Each row was made from one path, in order. Every step used is in the known rows, and no mark comes twice. Write each row's path.
Known rows
zufam -> tapiva -> gepev -> bika -> memor -> vesuki: [ 36.6  15.6  24.2  36.2  19.7 -28.9  -3.0  -5.6 -44.3  11.1  16.5 -15.0
  58.1   2.8  13.2  11.2  58.1  38.7 -66.9  32.7  39.8]
bika -> gepev -> zufam -> tapiva: [  6.4  15.3  47.7  34.5  10.9  -1.6  15.5  13.8 -42.4  24.3  15.1 -25.6
  34.5  -4.0  -7.1  48.1  28.9  20.5 -42.8   6.9  16.1]
gepev -> bika -> zufam -> tapiva -> memor -> runo: [ 21.0 -19.9  19.8  47.3   9.4   2.2  17.7 -13.0 -35.5 -18.5  -6.1 -16.4
  40.8   7.1   5.5  22.8  32.7  15.5 -42.9 -16.3   1.9]
bika -> zufam: [-24.1 -10.0  15.3  12.7  -5.0  16.1  15.3 -11.1  -2.3   0.7   9.2   5.9
  27.2 -22.7 -11.6  11.6  11.9  -6.2 -11.5 -12.3 -10.4]
vesuki -> memor -> zufam -> tapiva -> gepev -> bika: [ 26.3  26.5  46.5  14.1  18.4 -15.5  10.0  -2.0 -24.2   2.8  34.7 -13.0
  27.4  14.0 -22.2  17.2  46.5  29.9 -62.4 -16.6  10.4]
bika -> memor -> tapiva -> zufam: [  2.3  37.8  54.1 -22.9   7.7   4.7   9.1   3.3 -10.1  12.1  34.0  -6.9
  37.8   4.0   5.6  35.6  39.0 -11.0 -26.8 -14.7   6.3]
zufam -> tapiva -> gepev: [ 38.5  40.3  -2.0  35.4  21.6 -29.3   5.7  -8.9 -32.5  23.5  36.3  -2.8
  56.6   9.8   7.7  21.7  24.6  33.7 -27.9  42.9  27.2]
bika -> zufam -> tapiva -> memor -> gepev: [ 11.4   9.8  43.8  11.6   0.0  -8.6   6.6  -7.4 -23.8 -13.8  29.0 -10.3
  46.4   9.2 -17.0  28.7  44.5  10.2 -39.2  26.0   7.2]
bika -> gepev: [  2.2  11.0  25.0   2.7  -9.6  -1.3   1.1  -5.3 -44.4  12.8   9.8 -35.7
  15.5 -14.9 -13.5  30.2  17.0   8.9 -22.1   9.5   6.9]
gepev -> bika -> zufam -> tapiva -> memor: [  6.3 -17.3  18.8  43.1   5.2  -5.3  21.6 -19.8 -18.4 -20.9 -15.5 -20.7
  41.9   9.4   3.7  10.8  38.6  33.1 -42.3  -6.8  10.2]
vesuki -> memor -> bika -> gepev -> zufam -> tapiva: [ 31.3  -0.1  52.8   6.7   9.6   0.3  12.4  -2.1 -49.6  -7.8  34.2 -36.4
  28.4  -2.3 -36.3  37.7  23.3  34.9 -69.8  -8.5  31.1]
gepev -> tapiva -> memor: [ 12.2  18.3  32.4  50.7   2.7 -27.3  11.1  -5.9 -21.2 -28.5  16.3 -10.7
  16.2   1.9   2.4  21.9  40.3   1.1 -35.2  15.2  10.3]
bika -> memor -> zufam -> tapiva: [  6.3  36.1  52.3 -16.4   4.9  -5.7 -14.1   7.8  -3.5  22.6  24.5  -3.5
  34.5   6.4 -18.1  40.4  59.0  -6.5 -23.6 -23.5  -0.3]
gepev -> bika -> zufam: [-24.1 -29.4   9.0  40.9  -2.6  10.1  21.6 -19.8 -12.6 -15.9 -25.8 -11.1
  22.7 -18.3   7.5  -2.4  14.2  19.5 -32.4 -19.2   1.9]
memor -> bika -> gepev: [ 13.0  -6.8  36.9   0.1 -11.1   8.1  -5.7 -28.1 -47.4  -9.9   3.1 -36.8
  10.4 -31.7  -1.6  26.0  -2.0  15.5 -37.1   6.2  35.0]
zufam -> tapiva -> gepev -> bika: [ 36.6  26.0  -3.9  54.8  21.6 -30.1  11.8 -15.9 -37.2  12.6  13.3 -12.4
  53.2  10.4  19.3  11.9  27.0  47.6 -43.2  37.2  33.8]
vesuki -> memor -> tapiva -> gepev -> zufam: [ 15.2  37.4  45.3   6.8  24.6  -7.7  18.3  -1.6 -42.7  -0.8  60.8 -19.0
  18.8  -7.5 -20.2   6.0  18.8  15.3 -59.7  -2.6  10.0]
memor -> zufam -> tapiva -> gepev: [ 17.0  47.4  47.4  18.6  16.8 -14.5  -2.6  -7.3  -8.7  25.1  33.3  12.5
  29.7   2.1  10.1  28.4  35.1   7.4 -30.7   2.0  12.8]
zufam -> tapiva: [ 25.5  28.2 -14.2  25.2  15.5 -23.6  -5.4  -2.8  -6.0  10.4  32.2   2.7
  55.7  25.5   4.5  40.7  18.7  29.6 -12.0  13.9  23.1]
gepev -> zufam: [-28.9  -1.5  28.7  26.5  15.5   9.0  27.0  20.7 -10.0  10.7  14.9   9.8
  26.6 -21.8   4.3  15.9  -2.8   9.5 -22.3 -17.0   5.5]
vesuki -> memor -> gepev -> bika -> zufam: [ -4.1  -4.7  38.2   4.1  -1.6  -4.5   8.9   2.3 -45.1 -32.4  27.8 -26.9
  16.7  -5.7 -35.5   1.9  24.1  26.0 -73.7   9.3   7.7]

Write each row's path
[  9.3 -20.6  52.3 -16.8  -8.1   7.4  14.7 -27.4 -29.8 -32.7   6.4 -26.5
  21.8 -19.3 -11.3   6.4  17.0   6.7 -27.1  -3.4  14.8]
tapiva -> memor -> bika -> zufam
[  3.9  28.2  32.1  38.0  15.0  -2.9  10.5 -38.3 -38.6  -7.8  17.4 -18.5
  14.5 -22.0  25.5  -6.8  14.3  10.0 -50.7  12.1  16.7]
memor -> tapiva -> gepev -> bika -> zufam
[ -2.4  13.9  22.4  43.4  26.4  -6.5  21.0  20.8  -7.2  16.7  25.7  12.3
  50.1   5.3   7.4  37.7  12.7  25.0 -29.9  -4.2  18.1]
gepev -> zufam -> tapiva
[  0.3   7.9  38.2  17.0   5.5  -6.9  -1.6  -3.8 -12.8   1.8 -12.6 -18.9
  28.5   5.1   2.8  19.9  51.7  19.9 -43.8 -28.6   9.8]
gepev -> bika -> memor -> zufam -> tapiva
[ 25.6  -8.5  29.1   0.6   4.5   5.1   8.8 -17.4 -22.5 -19.7  36.0 -16.6
  35.5  -1.1 -38.0  25.8  20.5  25.2 -52.7 -15.4  20.0]
vesuki -> memor -> bika -> zufam -> tapiva
[ 32.0   5.2   7.2  -5.5  10.6   3.8   4.1  15.7 -47.7  -2.4  56.6  -8.8
  24.7   3.8 -37.0  32.1   6.5  -6.3 -30.5 -28.1 -14.1]
vesuki -> memor -> runo
[ 18.8  -5.7  20.3 -16.0   2.3   0.3   4.4 -13.5 -29.6 -22.7  35.3 -22.4
  20.2  -9.7 -32.0  13.2   1.7  26.4 -42.7 -14.9  23.2]
vesuki -> memor -> bika
[ 35.5  24.7  27.8  17.1  10.2 -37.5  -3.2  -2.9 -40.8 -24.8  25.6 -27.5
  49.0  31.9   2.0  27.6  38.7  41.6 -50.2  41.8  33.0]
zufam -> tapiva -> memor -> gepev -> bika
[ 18.7  -8.3  38.7 -21.6  -4.4  -5.5   6.6 -22.2 -34.7 -33.0  13.6 -30.5
  21.9 -10.7  -4.0   8.3   9.2  17.7 -21.3   4.6  26.4]
tapiva -> memor -> bika
[ 12.4  14.6  18.1  38.6  12.1  -4.1  17.7 -16.2 -20.2  17.2  23.1   3.7
  50.1  -7.6  -5.9  18.6  34.0  12.6 -31.6  22.1   7.4]
bika -> zufam -> tapiva -> gepev
[ 15.1  42.7  59.4 -10.4   9.1  -9.7  -7.3   4.9 -19.8  30.3  27.5  -6.8
  34.8  -2.9 -15.4  28.2  63.1  -2.6 -33.8  -5.3   2.7]
bika -> memor -> zufam -> tapiva -> gepev
[ 19.8  30.7  40.4  -8.9  14.3 -11.4  -1.1   6.2  -3.2   2.9  50.8  -2.1
  29.2  23.6 -34.3  36.7  40.6  16.3 -40.9 -29.8   3.2]
vesuki -> memor -> zufam -> tapiva
[ -8.0 -10.9   9.3  14.2  -1.3  -4.6   8.0  -4.7 -27.2  -5.8 -19.7 -28.7
  26.2  -9.2  -1.5   0.7  30.9  22.9 -34.1 -16.2   8.9]
gepev -> bika -> memor
[ -5.4  32.8  58.7  45.9   1.9 -17.8  10.1  14.2 -25.2 -20.5  36.0  14.3
  22.3  -4.9  23.6  36.0  22.6  -1.5 -65.1  49.3  25.8]
memor -> gepev -> tapiva -> zufam
[ 12.7   5.9  34.4  15.4   4.5 -13.7   5.3   3.0 -43.6 -29.0  35.0 -26.0
  31.5  11.1 -34.0  14.8  35.6  36.4 -79.2  16.8  14.9]
vesuki -> memor -> gepev -> bika -> zufam -> tapiva
[ -5.8  24.7  39.7 -28.1  -9.3 -10.5 -15.1  14.4 -43.1  -0.8  30.4 -23.3
  24.1 -15.3 -25.0  16.2  35.0  -1.5 -38.0  26.7   6.5]
bika -> memor -> gepev
[ 14.9  32.9  42.5 -14.8  17.3  -0.5  21.4   1.6 -11.1  -7.8  59.8  -5.2
  32.6  20.3  -9.9  32.8  18.7  10.7 -42.6 -19.9   9.2]
vesuki -> memor -> tapiva -> zufam
[ 27.8   0.5  65.2  15.7   1.4   2.4  22.0  -6.6 -42.1 -17.1  28.0 -27.5
  19.0  -5.8 -21.7  39.1  30.0  18.1 -74.0  -5.4  27.7]
vesuki -> memor -> bika -> gepev -> tapiva -> zufam
[ 57.3  23.0  10.8  13.1  18.1 -21.5  -1.8   4.3 -40.8  -2.0  44.9 -11.3
  55.3  33.2  -3.7  51.6  30.6   9.6 -17.8   7.3   9.5]
zufam -> tapiva -> memor -> runo
[  7.8  -4.2  37.2  18.8   6.2 -11.2   8.2  -7.3 -57.1   5.5  -2.5 -24.6
  28.4 -35.6  10.7 -23.1  43.3  22.0 -65.4  22.5  24.7]
tapiva -> gepev -> bika -> memor -> vesuki
